Each row was made from one walk, in order. Every step used is in the known rows, and no mark comes twice. Write each row's walk.
Known rows
kidag pevab gulated kisaz tavaz: [ 0.34 -0.04  0.22  0.39  0.02  0.14  0.00  0.39  0.03  0.20  0.10 -0.33
  0.10  0.00  0.24 -0.28 -0.10 -0.01  0.01  0.29  0.10  0.17  0.42]
boku kisaz kidag pevab ragove: [ 0.23  0.06  0.12  0.36 -0.13  0.07  0.19  0.42  0.10  0.20 -0.19 -0.25
 -0.18 -0.02  0.20 -0.38  0.03  0.04 -0.18 -0.30  0.16 -0.19  0.36]
tavaz pevab gulated kisaz: [ 0.43 -0.16  0.04  0.35 -0.04  0.05  0.05  0.26  0.11  0.09  0.34 -0.02
  0.08  0.03  0.17 -0.33 -0.11 -0.05  0.28  0.12 -0.06  0.20  0.26]
pevab tavaz: [ 0.21 -0.08  0.01  0.31  0.02 -0.15  0.16  0.15  0.12  0.17 -0.03  0.07
 -0.08 -0.04  0.32 -0.42  0.13 -0.05  0.14  0.19 -0.01 -0.03 -0.01]
kisaz tavaz pevab: [ 0.12 -0.08 -0.10  0.16 -0.14 -0.16 -0.05  0.17  0.16  0.09  0.07 -0.23
  0.16  0.02  0.10 -0.21  0.07 -0.08 -0.04  0.10  0.02  0.19  0.28]
ragove kisaz: [ 0.06  0.11 -0.01  0.20 -0.23 -0.13  0.10  0.32  0.23  0.12  0.15 -0.05
 -0.07  0.02  0.28 -0.30  0.01 -0.05 -0.11 -0.03  0.03  0.02  0.10]
boku kisaz tavaz: [ 0.21  0.05 -0.05  0.22 -0.06 -0.12 -0.04  0.34  0.19  0.23 -0.13 -0.15
 -0.05  0.05  0.21 -0.21 -0.02 -0.09 -0.26  0.04  0.20 -0.02  0.20]
gulated kisaz tavaz pevab boku: [ 0.22 -0.11  0.00  0.37  0.00 -0.21  0.14  0.30  0.17  0.17  0.21 -0.15
  0.07  0.02  0.18 -0.30 -0.02 -0.01  0.07  0.17  0.19  0.18  0.31]
boku kisaz tavaz pevab kidag: [ 0.31 -0.11 -0.01  0.36 -0.26 -0.30  0.03  0.13  0.07  0.15  0.05 -0.14
 -0.10 -0.02  0.00 -0.14  0.02  0.01 -0.08 -0.13  0.28  0.14  0.17]
boku kisaz tavaz pevab ragove: [ 0.32 -0.07  0.02  0.25 -0.07 -0.06  0.18  0.24  0.24  0.12 -0.13 -0.21
 -0.01  0.12  0.13 -0.17 -0.04  0.05 -0.08 -0.05  0.12  0.16  0.29]
kidag pevab: [ 0.14  0.01  0.02  0.25 -0.11 -0.01 -0.06  0.35  0.06  0.20  0.05 -0.26
 -0.02 -0.05  0.13 -0.29  0.08 -0.12 -0.02  0.00 -0.08 -0.09  0.25]
lume pevab ragove kisaz kidag: [ 0.03  0.08  0.03  0.47 -0.23  0.12  0.24  0.35  0.28 -0.08 -0.03 -0.14
 -0.17 -0.03  0.26 -0.49  0.21  0.07 -0.02 -0.23  0.09  0.12  0.13]
tavaz pevab: [ 0.17 -0.10 -0.14  0.19 -0.15 -0.13 -0.03  0.20  0.15  0.09  0.18 -0.10
  0.06 -0.01  0.08 -0.28  0.07 -0.12  0.11 -0.03 -0.11  0.07  0.19]
gulated kisaz kidag: [ 0.13  0.03 -0.12  0.28 -0.09  0.00  0.02  0.45  0.22  0.13  0.10 -0.03
  0.01 -0.07  0.28 -0.46  0.11 -0.17  0.03 -0.06  0.13 -0.11  0.32]
ragove kisaz kidag pevab: [-0.07  0.15  0.11  0.28 -0.37 -0.11  0.07  0.37  0.08  0.16  0.09 -0.29
 -0.07 -0.07  0.25 -0.38  0.06 -0.02 -0.30 -0.21  0.17 -0.08  0.34]
ragove kisaz tavaz pevab kidag: [ 0.10 -0.05  0.06  0.32 -0.41 -0.33  0.15  0.09  0.12  0.03  0.21 -0.18
 -0.03 -0.02  0.06 -0.16  0.07  0.09 -0.08 -0.07  0.23  0.30  0.17]
ragove kisaz kidag pevab tavaz: [-0.03  0.05  0.23  0.39 -0.28 -0.21  0.23  0.23  0.01  0.19  0.00 -0.16
 -0.14 -0.10  0.39 -0.48  0.11  0.08 -0.21 -0.03  0.25 -0.08  0.24]
kisaz kidag pevab gulated: [ 0.18  0.00  0.17  0.36 -0.19  0.11  0.04  0.25 -0.07  0.13  0.09 -0.26
  0.00 -0.10  0.22 -0.48  0.00  0.01 -0.06 -0.09  0.02 -0.03  0.27]
pevab ragove: [ 0.24 -0.03 -0.03  0.26  0.01  0.09  0.23  0.29  0.26  0.06 -0.03 -0.07
 -0.05  0.04  0.22 -0.36  0.10  0.00  0.18 -0.02 -0.16  0.02  0.09]
kisaz kidag pevab: [ 0.02  0.05  0.01  0.27 -0.21 -0.02 -0.04  0.34  0.03  0.16  0.01 -0.28
 -0.01 -0.12  0.17 -0.42  0.14 -0.09 -0.13 -0.16  0.06 -0.16  0.34]
boku kisaz kidag pevab: [ 0.14  0.09  0.03  0.31 -0.22 -0.07 -0.04  0.42  0.04  0.27 -0.08 -0.25
 -0.13 -0.08  0.17 -0.35  0.02 -0.09 -0.31 -0.26  0.22 -0.25  0.36]
ragove kisaz tavaz: [ 0.01  0.13  0.03  0.18 -0.22 -0.16  0.07  0.30  0.24  0.11  0.04 -0.20
  0.02  0.06  0.30 -0.24  0.02 -0.01 -0.25  0.10  0.14  0.15  0.19]
tavaz pevab kidag: [ 0.24 -0.17 -0.08  0.34 -0.27 -0.21  0.07  0.09  0.06  0.05  0.24 -0.04
 -0.06 -0.08 -0.04 -0.26  0.15 -0.04  0.23 -0.15 -0.02  0.11  0.06]

Which walk is each row?
[ 0.21  0.05  0.04  0.36 -0.01 -0.22  0.16  0.31  0.12  0.28 -0.05 -0.12
 -0.17  0.04  0.27 -0.31 -0.08  0.02 -0.23  0.02  0.28 -0.05  0.09] | pevab boku kisaz tavaz
[ 0.21  0.00  0.11  0.39 -0.05  0.17  0.20  0.50  0.17  0.14 -0.03 -0.24
 -0.03 -0.05  0.24 -0.43  0.12  0.00  0.08 -0.11  0.08 -0.09  0.49] | gulated kisaz kidag pevab ragove
[ 0.28 -0.07 -0.01  0.38 -0.11 -0.27  0.17  0.24  0.08  0.23  0.17 -0.02
 -0.19  0.01  0.12 -0.31 -0.10  0.00 -0.05 -0.17  0.14 -0.04  0.09] | tavaz pevab boku kisaz
[ 0.17  0.05 -0.05  0.61 -0.10 -0.08  0.09  0.36  0.10  0.14 -0.02 -0.05
 -0.31 -0.11  0.20 -0.54  0.11 -0.03 -0.12 -0.27  0.28 -0.14  0.04] | lume pevab boku kisaz kidag
[ 0.24 -0.05 -0.08  0.21 -0.15 -0.20 -0.06  0.25  0.16  0.18 -0.01 -0.20
  0.03  0.06  0.09 -0.15 -0.06 -0.08 -0.21 -0.02  0.19  0.09  0.30] | boku kisaz tavaz pevab
[ 0.23 -0.03  0.11  0.31 -0.02  0.13  0.17  0.35  0.14  0.13 -0.05 -0.28
 -0.06  0.00  0.15 -0.31  0.10  0.01  0.10 -0.03 -0.15 -0.02  0.26] | kidag pevab ragove
[ 0.01  0.04  0.09  0.41 -0.16 -0.12  0.16  0.32 -0.04  0.21  0.08 -0.24
 -0.13 -0.14  0.21 -0.51  0.09  0.02 -0.12 -0.17  0.14 -0.17  0.23] | kisaz kidag pevab boku
[ 0.21 -0.10 -0.09  0.22 -0.05 -0.11 -0.05  0.33  0.23  0.12  0.14 -0.18
  0.17  0.03  0.13 -0.21  0.03 -0.12  0.06  0.19  0.11  0.20  0.42] | gulated kisaz tavaz pevab
[ 0.30 -0.14  0.00  0.27  0.03  0.03  0.19  0.33  0.30  0.06  0.03 -0.20
  0.13  0.09  0.16 -0.24  0.05  0.01  0.18  0.14  0.05  0.26  0.42] | gulated kisaz tavaz pevab ragove
[ 0.15  0.05  0.04  0.45 -0.12  0.14  0.23  0.35  0.31 -0.06  0.01 -0.12
 -0.17  0.04  0.21 -0.35  0.16  0.04  0.10 -0.07 -0.05  0.18  0.05] | lume pevab ragove kisaz
[ 0.41 -0.05  0.06  0.37  0.04  0.14  0.07  0.35  0.14  0.13  0.23  0.02
  0.01  0.03  0.28 -0.39 -0.09 -0.07  0.22  0.17 -0.03  0.08  0.17] | pevab gulated kisaz
[ 0.02  0.02  0.00  0.16 -0.30 -0.25  0.04  0.21  0.21  0.08  0.15 -0.24
  0.10  0.06  0.18 -0.18 -0.01  0.01 -0.19  0.05  0.13  0.26  0.28] | ragove kisaz tavaz pevab
[ 0.19 -0.07  0.13  0.37 -0.03 -0.11  0.11  0.21 -0.01  0.24 -0.05 -0.14
 -0.10 -0.08  0.26 -0.38  0.12 -0.02  0.07  0.17  0.01 -0.08  0.15] | kidag pevab tavaz
[ 0.08  0.10  0.12  0.23 -0.13 -0.03  0.31  0.31  0.31  0.05 -0.06 -0.21
 -0.01  0.11  0.33 -0.25  0.03  0.12 -0.13  0.07  0.08  0.21  0.19] | pevab ragove kisaz tavaz
[ 0.19 -0.15 -0.04  0.32 -0.25 -0.25  0.05  0.06  0.07  0.04  0.13 -0.18
  0.03 -0.05 -0.01 -0.20  0.15  0.00  0.09 -0.02  0.10  0.23  0.15] | kisaz tavaz pevab kidag
[ 0.19 -0.03  0.16  0.26 -0.27 -0.12  0.12  0.10  0.10  0.03  0.24 -0.22
  0.11  0.09  0.22 -0.24 -0.15  0.13 -0.12  0.11  0.09  0.38  0.21] | ragove kisaz tavaz pevab gulated
[ 0.08  0.09  0.24  0.28 -0.17  0.01  0.25  0.36  0.19  0.12 -0.08 -0.41
 -0.02  0.08  0.26 -0.21  0.02  0.15 -0.21  0.05  0.10  0.17  0.36] | kidag pevab ragove kisaz tavaz
[ 0.28 -0.17 -0.03  0.37 -0.16 -0.20  0.05  0.22  0.15  0.09  0.20 -0.14
  0.06 -0.05  0.04 -0.20  0.11 -0.05  0.18  0.06  0.20  0.25  0.30] | gulated kisaz tavaz pevab kidag
[ 0.31 -0.12  0.02  0.37 -0.15  0.04  0.05  0.25  0.09  0.06  0.29 -0.04
  0.10 -0.03  0.20 -0.47 -0.05 -0.04  0.16 -0.04  0.08  0.13  0.34] | tavaz pevab gulated kisaz kidag
[ 0.12  0.03  0.01  0.32 -0.12  0.03 -0.03  0.50  0.10  0.20  0.08 -0.23
  0.01 -0.12  0.21 -0.41  0.10 -0.15 -0.04 -0.07  0.15 -0.14  0.49] | gulated kisaz kidag pevab
[ 0.26  0.03  0.14  0.45 -0.07 -0.15  0.14  0.39 -0.01  0.34  0.05 -0.19
 -0.26 -0.03  0.17 -0.31 -0.09  0.00 -0.18 -0.11  0.17 -0.20  0.17] | kidag pevab boku kisaz
[ 0.30 -0.02  0.06  0.38 -0.06  0.12  0.09  0.34  0.13  0.10  0.19 -0.01
  0.02 -0.04  0.33 -0.53 -0.03 -0.05  0.11  0.01  0.09  0.02  0.25] | pevab gulated kisaz kidag
[-0.08  0.14  0.21  0.41 -0.31 -0.20  0.26  0.34  0.02  0.20  0.18 -0.25
 -0.18 -0.10  0.29 -0.47  0.01  0.11 -0.28 -0.22  0.24 -0.11  0.25] | ragove kisaz kidag pevab boku
[ 0.25 -0.05 -0.07  0.44  0.03  0.21  0.13  0.33  0.26 -0.04 -0.06 -0.11
 -0.11 -0.01  0.14 -0.38  0.23 -0.04  0.25 -0.01 -0.16  0.11  0.05] | lume pevab ragove
[ 0.14  0.00  0.10  0.40 -0.06 -0.10  0.14  0.32 -0.01  0.24  0.14 -0.23
 -0.14 -0.07  0.17 -0.37  0.04  0.00 -0.01 -0.01  0.00 -0.11  0.15] | kidag pevab boku
[ 0.21  0.05  0.17  0.41 -0.05 -0.18  0.11  0.37  0.00  0.34 -0.06 -0.33
 -0.17 -0.01  0.19 -0.25 -0.09  0.04 -0.31  0.00  0.29 -0.08  0.25] | kidag pevab boku kisaz tavaz
[ 0.40 -0.09  0.10  0.31 -0.13 -0.08  0.02  0.15  0.06  0.15  0.07 -0.18
  0.04  0.09  0.15 -0.22 -0.19  0.04 -0.13  0.04  0.15  0.22  0.22] | boku kisaz tavaz pevab gulated
